Known rows, with every step that occurs:
H-R: [-1.86  0.78  1.32 -1.24 -1.03  1.37  2.05 -1.20  2.43  2.53 -0.21 -0.79
 -0.76  2.57 -3.31 -0.03 -1.44  2.02]
N-T-R: [-3.87 -2.10  2.52 -0.96  1.09 -2.03  1.30  2.28 -1.94 -3.51  1.00  2.34
  0.78  1.99 -0.93 -2.77 -0.18 -2.31]
P-C-R-T-L: [ 3.78  1.35 -4.38  1.32 -1.89 -3.51 -0.69 -0.75  0.68  1.44  1.18  0.99
 -2.98 -2.37  0.18  0.06 -1.31  1.46]
C-P: [-0.08 -1.03  0.33 -1.09  2.76 -0.08  2.44  0.01 -0.73 -1.77  1.26 -3.73
 -3.94  5.62  0.29  0.90 -0.12  0.80]
H-N: [-2.48  2.80  5.16 -1.17 -0.48  3.70  1.02 -0.86  3.46  1.75 -2.56 -0.91
  1.78  3.29 -3.13  3.89  1.68  0.14]
H-R-C-P: [-0.75 -0.26 -4.18 -3.06 -0.91  2.38  1.61 -2.76  2.16 -1.50  2.62 -3.54
 -0.48  0.93 -1.72 -1.08 -2.65  1.64]
N-T-R-C-P: [-2.96 -2.91 -1.93 -2.52  1.19 -1.29  1.03  1.00 -2.11 -6.80  3.13  0.12
  0.96  0.56  0.34 -3.62 -1.15 -2.63]
P-C-N: [ 4.12  0.75 -1.32  2.01 -3.38  0.54  0.96  1.71 -0.98  2.33 -0.33  1.77
 -2.40 -1.03 -0.41  3.37  1.36 -2.42]
C-N: [ 3.15  0.95  3.62  1.06 -0.31  1.74 -0.03  0.14 -0.63  3.94 -1.13 -1.79
 -2.76  1.82  1.18  2.46  3.56 -1.31]
P-C: [ 1.31  1.18 -2.38  2.19 -2.51  0.08  4.12  0.84  1.52 -0.28 -0.08  1.93
 -2.26  1.17 -3.32  2.68 -0.03 -0.08]
P-C-N-T: [ 2.97 -0.40 -0.15  1.80 -3.03 -1.09 -0.16  3.52 -2.61  1.10 -0.58  4.19
 -2.26 -1.73  0.68  1.72  1.37 -4.09]
P-C-R-H-N-T-L: [ 3.43  0.07 -3.99  1.99 -2.46 -3.18 -2.46  1.36 -1.50  2.01  0.54  3.69
  2.32 -3.45  3.06  0.77 -3.60  1.59]
H-N-T-R: [-5.30 -0.10  5.40 -2.86 -0.21  1.12 -1.06  1.74  0.01 -1.61 -1.27  2.17
  4.42  1.14 -1.90  0.47  0.07 -2.97]
N-T-L: [-1.00  0.04  3.81  1.26  1.87 -2.29  1.09  0.65  1.08 -0.64 -0.12  2.24
 -1.31  1.93  0.64 -0.31  0.24  0.99]
C-N-T-R: [ 0.31 -1.91  3.79 -0.72 -0.01 -0.76 -2.15  2.74 -4.31  0.56  0.25  1.32
 -0.04 -0.14  2.47 -0.90  2.02 -4.51]
H-R-C: [-0.85  1.39 -3.00 -1.65 -2.17  3.07  2.68 -3.40  4.33  0.00  1.34 -2.17
  0.39  0.20 -3.56 -0.74 -1.47  2.13]
L-T: [-2.82 -0.25  2.95  2.03  3.01  0.17  1.93  0.92  0.26  1.65 -3.65 -2.00
 -4.75  3.11 -4.38  0.76  3.15 -1.45]
R-H-N-T-L: [-1.11  1.05  2.01  1.14  2.81  1.69 -1.46 -1.42  2.18  0.31 -2.35  0.41
  5.00 -0.80  2.51  1.65 -1.24  5.00]
L-T-R: [-4.53 -1.86  1.41  0.20  2.87 -0.37  0.68  1.50 -1.59 -0.73 -1.56 -2.00
 -1.55  1.69 -4.46 -0.72  1.10 -2.71]

Rows:
[-3.05 -2.52  0.17  0.12  2.50 -1.56  0.55  1.32 -2.11 -3.94  0.60  1.73
  2.81  0.29  1.40 -3.13 -1.42  0.84]
N-T-R-H
[ 0.75 -0.40 -3.00 -1.57 -1.30  2.48  0.62 -1.79  0.01 -2.85  3.19 -2.96
  2.34 -1.36 -0.53 -0.47  0.46 -1.67]
T-R-C-N
[-0.53  2.95  1.59  0.26  4.04  0.57  0.53 -4.57  5.75 -0.76 -1.06 -3.12
 -3.12  0.22 -1.25  0.46  1.79  5.15]
R-T-L
[ 3.32  0.84 -0.99  0.60 -0.79  1.58 -0.36 -1.84  1.46 -0.64  1.18 -1.02
 -0.61 -2.30  2.14  0.21  2.30 -0.91]
R-C-N-T-L
[ 2.51 -1.85 -2.98  1.48 -1.97 -1.01 -1.43  3.08 -3.91 -0.66  0.52  3.74
  1.41 -4.04  2.41  0.41 -0.85 -2.36]
P-C-N-T-R-H
[ 2.65  1.69 -0.30  0.15  1.52 -3.44 -1.98 -2.94  1.45  2.80  0.72 -2.69
 -3.54  0.23  1.86 -1.65  0.22  3.48]
C-R-T-L
[-2.78 -0.33 -0.57 -1.18  1.61  2.76 -0.33 -1.45  0.68 -2.10  0.31 -1.86
  6.81 -0.23 -0.20  0.65 -2.36  3.08]
T-R-H-N
[-2.90  1.68  6.48 -1.07  0.46  0.92 -1.26  0.33  2.41  0.83 -2.05  2.00
  2.76  1.10 -0.71  2.43  0.44 -0.41]
H-N-T-L
[ 1.20  0.51 -1.27 -1.72 -2.16  1.66 -1.57 -2.01  1.69  1.57  1.61 -0.40
  1.00 -3.06  0.59 -0.91 -1.24  0.16]
H-R-C-N-T-L
[-1.91  0.75  2.16  0.78  2.36  2.33 -0.59 -0.68  1.53 -0.11 -3.00  0.36
  4.33  0.19  1.66  1.00 -0.17  3.67]
R-H-N-T
[ 1.56 -0.18  0.09  0.65  0.26 -1.99 -2.85  0.20 -2.02  3.35 -0.76  0.11
  2.42  0.24  4.21 -1.25 -1.44  2.24]
C-R-H-N-T
[-3.51 -2.69 -2.98 -1.32  2.99  0.41  0.41  0.19 -1.78 -4.02  0.67 -4.28
 -1.39  0.29 -3.20 -1.59  0.17 -3.05]
L-T-R-C-P
[ 2.51  0.51 -0.94  0.28 -1.18  2.11  0.53 -1.02  0.69 -1.07  0.58 -1.02
 -1.32 -1.35  1.25 -0.42  3.28 -2.32]
R-C-N-T
[ 1.67  1.15 -0.22 -0.18  1.03 -2.75 -0.94 -2.05  0.40  2.32 -0.13 -2.74
 -4.38  1.36  0.69 -2.52  1.49  1.76]
C-R-T
[ 0.93 -2.16  1.92  0.16  1.16 -0.44 -2.74  1.98 -4.39  0.33 -0.04  0.80
  1.61 -1.57  4.33 -1.28  1.04 -1.93]
C-N-T-R-H
[ 4.67  0.06 -6.25  3.07 -2.50 -2.65  0.77  0.53 -1.52  1.95  1.03  1.46
 -0.67 -1.17  1.70  0.34 -2.55  2.36]
P-C-R-H
[ 2.66 -0.17 -3.86  1.67 -2.94 -2.70 -1.56  2.10 -2.37  1.63 -0.08  3.63
  1.69 -2.44  2.27  0.16 -2.57  0.31]
P-C-R-H-N-T
[ 1.88 -1.46 -1.11  0.64 -3.14 -1.45 -0.82  3.78 -3.85 -0.41  0.73  4.24
 -0.28 -2.75  0.58  0.76  0.08 -4.95]
P-C-N-T-R
[-3.07  1.69  0.92 -2.41  1.06  1.60  0.35 -3.18  4.05  1.01 -1.25 -2.09
 -1.90  0.26 -3.42 -1.61 -0.15  3.18]
H-R-T
